In the rows, zero is written as 128.
Known rows, with every step that occurs:
vele tiledun fale zepo bepob: [120 147 180 172 147 137 115 174 113  83 201  87 123 123  51 158 103 152
 107 142 126 190]
sekom vele tiledun zepo: [ 85  81  99 167 166 159 130  91 144 135 137 118 132 129 102 171 108 127
 178 146 179 187]
tiledun zepo bepob vele: [132 146  89 166 102 103 148  85 136 118  60 122 147 183 108 111 135 129
 133 169 147 100]
zepo ziruv: [156 150 126  70 127  75  94 126 112 160 153 167 109 143 158 102 126 129
 139 171 106 123]
vele bepob zepo: [ 97 133 153 103  98 136 142  75 144 135  79 116 137 124 197  82 131 121
 122 143 170 105]
bepob zepo ziruv tiledun: [154 129 131  76 122 120  86 157 128 124  98 129 110 142 194 106 132 145
 132  71 152 126]
zepo ziruv tiledun: [171 108 131  67 134 113  59 175 129 117 164 173 115 106 166 130 105 157
 131  79 123 137]
vele bepob zepo ziruv: [149 192 161  76 106  95 131  80 120 156  95 139 119 146 201  88 145 133
 126 167 133  92]
zepo vele: [132 130  82 100 108 103 161 120 134 162 115 137 142 141 146  83 137  77
 117 156  94  91]
bepob zepo: [ 92 114 106 105 106 123 136 108 137 146  58  91 120 156 182  67 142 101
 139 137 170 128]
vele bepob: [119 110 155  91 111 129 113  96 145 127 165 172 147  79 166 115  95 138
 122 150 135 120]
fale zepo ziruv tiledun vele bepob: [185 137 146 108 134 144 101 108 115 115 169 174 140 116  64 163 156 167
 122  80  96 126]
ziruv tiledun zepo vele bepob: [153 131 125 108 109 156 162  92 151 136 145 140 161 107 105 143 108 136
 107  87 130  97]
zepo tiledun vele bepob: [134 125 157 134 140 146 132 100 143 128 136 198 142  68  95 184 121 102
 136 119 110  82]
tiledun vele bepob zepo: [108 130 130 134 110 139 150  58 132 144  53 141 128 140 127 112 163  93
 133 144 149  90]
fale zepo ziruv tiledun vele: [184 113  97 114 144 127  89 140 104 126 146 154 119 155  41 155 171 146
 136  67  96 147]
vele tiledun: [ 90  87 141 127 137 154  95 162 143 117 151 136 120  45 171 128  89 137
 157 122 162 169]
zepo bepob vele tiledun fale: [101 131 153 205 150 128 108 182 123  81 114 152 114 105 111 166 102 130
 121 179 134 122]
tiledun vele bepob zepo ziruv fale: [165 137 152 124 109 107 115 120 109 147 121 159  73 156 125 145 155 134
  96  92  98  74]
sekom zepo bepob vele tiledun: [100 136 121 180 125 134 132 130 128  90  59 112 141 116 214 121 113 157
 152 181 170 139]
fale zepo: [119 108  98 106 119 129 125 123 122 136 159  76 145 154  91  89 144 153
 135 114 131 185]
ziruv fale zepo vele tiledun: [127 110 119 152 118 161 153 190 126 121 168  69 122  91 115 127 129 150
 107  54 104 155]

Rows:
[165 102 135  93 116  85  78 179 111 141 192 160  71 136 148 131 105 153
  98  90  91 119]
zepo ziruv fale
[125 130 127 116 138 145 139 155 135 123 156  79 149 115 101 135 125 139
 140  72 131 161]
fale zepo tiledun
[132 133 134 125 112 108 133  93 134 127 152 116 129 158  78 132  98 124
 124 154 150 148]
tiledun zepo bepob
[139 149 132  96 100 115 164  91 144 147 141 165 158  98 163  99 121 103
 102 159  93  74]
zepo vele bepob
[110 133 137 172 119 132 111 149 140  84  78 145 144  77 194 117 111 140
 141 154 150 119]
zepo bepob vele tiledun
[140 166 159 135 163 115 108 176  88 131 199 104  95 140  57 155 136 170
 131 147 105 184]
vele tiledun fale zepo ziruv
[134 137 101 148  99  91 120 115 134 101  63 154 153 156 175  87 133 119
 122 177 122  85]
zepo bepob vele
[ 87 144 140 174 149 145 167 173 126 137  93  97 102 124 109 144 127  86
 121 153 134 115]
bepob zepo vele tiledun fale
[ 79  74 134 188 193 142  94 164 128 108 171 163 106 118 106 194  94 110
 146 183 135 167]
sekom vele tiledun fale
[140 138 151 141 138 156 151  96 132 122 148 148 155  96  52 173 146 128
 133  95 106 116]
fale zepo tiledun vele bepob
[144 169 139 135 124 127 178 112 119 139 174 113 153 146  58 126 143 126
  84 153  77 109]
tiledun fale zepo vele bepob
[129 106 135 125 121 132 119  73 131 135 136 201 135  97  92 147 133 109
 129 154 111  98]
tiledun vele bepob
[141 155 105  82 135  77 119 101  98 170 126 128 102 188 184 110 127 152
 148 204 128 153]
sekom zepo ziruv
[138 151  90 141 134 114 179 145 107 152 154  79 134 190  32 114 161 104
  98 150  74 130]
tiledun fale zepo vele
[117 143 129 180 119 143 125 149 129  79  93  94 158 104 150 107 139 165
 139 131 146 149]
fale zepo bepob vele tiledun
[ 98 131 103 140 134 147 169 131 128 146 102  93 133 106 192 120 117 123
 149 164 145 150]
sekom zepo vele tiledun
[119  60 137 132 160 142  71 207 131  98 182 158  97 115  81 178  78 137
 110  89 135 153]
ziruv tiledun fale
[130  70 110 126 111 134 110 171 120 120 196  70 108 150  85 114 126 175
  97  44 115 179]
ziruv fale zepo
[114 123 109 149 140 141 155 115 133 144  44 131 117 139  95 153 160  64
 156 102 139  91]
bepob zepo tiledun vele
[133 141 117 135 168 120 117  94 118 154 149 143 116 150 114 170 127 137
 174 169 143 164]
sekom vele tiledun zepo ziruv
[109 153 175 114 122 152 156 115 156 124  86 114 144  90 195 128 110 108
 133  95 165  92]
vele bepob zepo tiledun
[152 123 163 146 139 132  95 184 119  72 205 100 128 156  46 159 103 158
  88  92 119 176]
ziruv tiledun fale zepo bepob
[151 123 134  98 104  94 105 162 112 147 125 116  67 170 174 110 132 141
 101  83 118 108]
bepob zepo ziruv fale
[142 147  73 110 107 118 178 116 123 159 131  76 157 171  93  71 168 109
 114 130  85 130]
fale zepo vele
[119 140 110 138 125 158 165 150 128 134 141  74 151  91 120 104 145 132
 136 109 118 157]
fale zepo vele tiledun
[176 100 105 107 146 116  75 144 115 131 134 206 105 130  83 163 145 121
 142  89  99 116]
zepo ziruv tiledun vele
[108 141 154 135 147 147 152  90 158 119  80 130 158 123 213 146 121  92
 143 125 156  89]
sekom vele bepob zepo tiledun
[ 99 120 127 126 126 130 142  48 148 131  71 133 155 164 213  98 142 100
 136 175 159 108]
sekom vele bepob zepo
[ 95 147 119 137 116 150 174 138 141 145  57  83 132  97 192  87 140  90
 140 125 150 112]
bepob zepo vele tiledun
